Known rows, with every way that one mark hangs from another:
J[U[E[S[Z]]]]: [ 12  12  -4 -21 -19  27 -14 -15  19   4  -7 -14  -1  16 -33 -20  35  -8
 -44 -36]
J[S[D Z] U[E]]: [  9   5 -23  19 -16   0 -13 -10   8   2 -13   1 -30  25 -15 -26  32 -23
 -34 -23]
A[Z]: [ 12   5 -25 -18 -49   0 -20  -6  16 -13  10  -7  20  18 -22 -12   5  33
 -38 -18]
S[D[U] Z]: [  9   3 -40   3 -37   7  -6 -15  11   2   2  -3 -24  19  26 -43  17  13
 -16 -26]
J[S U]: [ 12  -1 -17  -9 -42  -2 -22   5   7  -8   1  -9  12  20 -30 -15  31 -10
 -44  -5]
N[U[E[S[D]]]]: [ 21  -1 -17 -11 -53  23   2 -21  25  13  -4 -14  -8  11  -5 -26  -5  23
 -18 -35]
F[A[Z]]: [  9   0 -50 -17 -47   6 -33  -7  13 -10  10   6  10  18 -29 -15   0  32
 -49 -25]
E[S[D Z]]: [ 10   5 -33  -9 -40  -1 -13  -9  17  15   7 -11  -6  10  19 -25  16  21
 -16 -32]
F[A S[Z]]: [-12  12 -51   0 -23   0 -52  -9   6   7  -8  23 -11 -10  -9  -2  10   0
 -54 -32]
U[E[S[D Z]]]: [  8   9 -23  -4 -30  10 -10 -21  21  14  -5  -7 -18  17   2 -23  14   6
 -22 -41]
E[S[J Z[A]]]: [ -7   6 -16 -23 -20   5 -31  12  20  10   2  10  15 -36   2  -2  15  -3
 -30 -16]
M[S]: [ -4   9 -41 -13 -48   2 -20  -7  22  -1  -5  -4  12   5 -12 -17  18   3
 -21 -13]
E[S[J]]: [ 12   2 -13 -26 -47   7 -21   3  11  14   3  -7  40 -14 -10 -15   8  12
 -44  -9]
D[U[E]]: [  7   6 -13 -17 -42  29  -6 -26  20  -9  -8  -2  -8  26 -20 -28   9  -2
 -34 -27]
N[U[E[S[J Z]]]]: [  7   5 -12 -11 -28  22  -1  -9  19  19  -7   7  13 -32 -15 -13   9   6
 -56 -34]
N[U[E[S]]]: [ 16   2  -7 -25 -54  28   0 -18  27   6  -4  -9   8   2 -27 -11   3  18
 -41 -36]
S[D[U]]: [ 15  -1 -32  -9 -52  10  -8 -16  12  -3   2 -11 -11  27  17 -43   4  18
  -9 -15]
U[E[S]]: [ 10   7  -4 -27 -45  20 -14 -19  23   2  -5 -13   9  16 -26 -10   8   9
 -36 -32]
U[E]: [  9  11 -18  -7 -32   7 -16 -22  21  -2 -10  -8  -4  18 -23 -18   9   1
 -42 -31]
N[U[E[S[D J]]]]: [ 18  -2 -17  -7 -43  22  -1 -12  18  21  -9  -1   9 -13  -2 -30  -9  12
 -31 -21]
E[S[J[U] Z[A]]]: [  2   6  -9 -27 -10  18 -33  15  16   6  -1   1  16 -24 -12 -12  29 -15
 -35  -9]
F[S[Z]]: [ -8  17 -27  -1 -24  -4 -33  -7  10   3  -7  11  -1  -9  -1   1  15   3
 -44 -28]
M[S[D]]: [  0   5 -53  -1 -48  -3 -17  -8  20   6  -6  -5  -4  12  12 -33  11  11
  -3 -12]

Rows:
[  7   7 -22   0 -22   6 -37   3  -1   8 -17   3  10  -3   2 -27   8  -9
 -33   2]
F[S[D J[U]]]
[ 12  11 -27  14   1   8 -16 -10   8  13 -18   0 -15   4  -5 -44  24 -20
 -41 -22]
S[D J[U[E]] Z]
[ 13   3 -22  -3 -40  24  -5 -28  18  -5 -10  -5 -23  33   1 -43   3   3
 -14 -24]
S[D[U[E]]]
[ 23  -2 -18 -21 -37  14 -18   4   6  15  -1 -18  23   6  -1 -39  16   5
 -27  -2]
E[S[D J[U]]]
[ 19   5 -21   5 -13  14 -18 -11   9   9 -21  -7  -4  12 -10 -44  12 -16
 -37 -12]
S[D J[U[E]]]
[  4  -3 -35  13 -45  -1  -8  -5   6   1   3   8 -21  16  16 -29  22   0
 -16 -15]
J[S[D[U] Z]]
[ -9  10 -58  15 -24 -10 -18   2  13  19 -11  13   1 -19  21 -34  20  -6
 -20 -10]
M[S[D J Z]]
[ 20   4  -9 -20 -34  28 -13 -18  20   5  -9 -23  -5  34 -19 -34  14   0
 -20 -24]
J[U[E[S[D]]]]
[ -1   1 -52   1 -35   2 -47   2  -2   5  -6  29  13  -6  -5 -14 -17  22
 -41  -9]
F[A[Z] S[D J]]
[ 14   8 -15  -8 -18  22 -12 -18  18  10 -10 -15 -17  24 -11 -34  28  -6
 -26 -35]
J[U[E[S[D Z]]]]
[ -4   2 -33   2 -16   8 -21   5  14   4  -3  18 -18 -18  31 -35   9  -6
  -7  -7]
S[D[U] J Z[A]]
[ 12   1 -22   0 -33  20  -7 -18  11   6 -15   5  -7  10   5 -46  -1  -4
 -25 -13]
S[D[U[E]] J]
[  0   2 -26  17 -37  10  -3 -17  12   0  -7  12 -33  21   1 -27  19 -13
 -21 -24]
J[S[D[U[E]] Z]]
[-10   3 -56   4 -32  14 -38 -16   2   6  -9  25 -30   5  13 -26   5   5
 -25 -26]
F[A S[D[U] Z]]
[  5   7 -23 -17 -32   3 -19   3  10  17   3   2  28 -21  -1 -14  22   7
 -47 -20]
E[S[J Z]]
[  9   9 -26  -2  -9   1 -22   5   6   6  -5  -2  13 -12 -11 -33  33 -14
 -58 -15]
S[J[U] Z]
[ 16   4 -16 -14 -43  15 -12 -21  22  11  -6 -14  -6  25  -5 -24   2  12
 -17 -31]
U[E[S[D]]]
[  3   8  -7 -25 -39  38  -3 -23  21   1  -2   0  -5  12 -17 -18  23   0
 -31 -36]
D[U[E[S[Z]]]]
[ 15  -2 -25 -14 -48   3 -18   0   8  19   1  -8  23  -3  14 -29   1  18
 -22  -8]
E[S[D J]]
[ 15   4 -25  -2 -38  20   4 -21  25  17  -5  -4 -19   1   4 -25   7  17
 -24 -46]
N[U[E[S[D Z]]]]
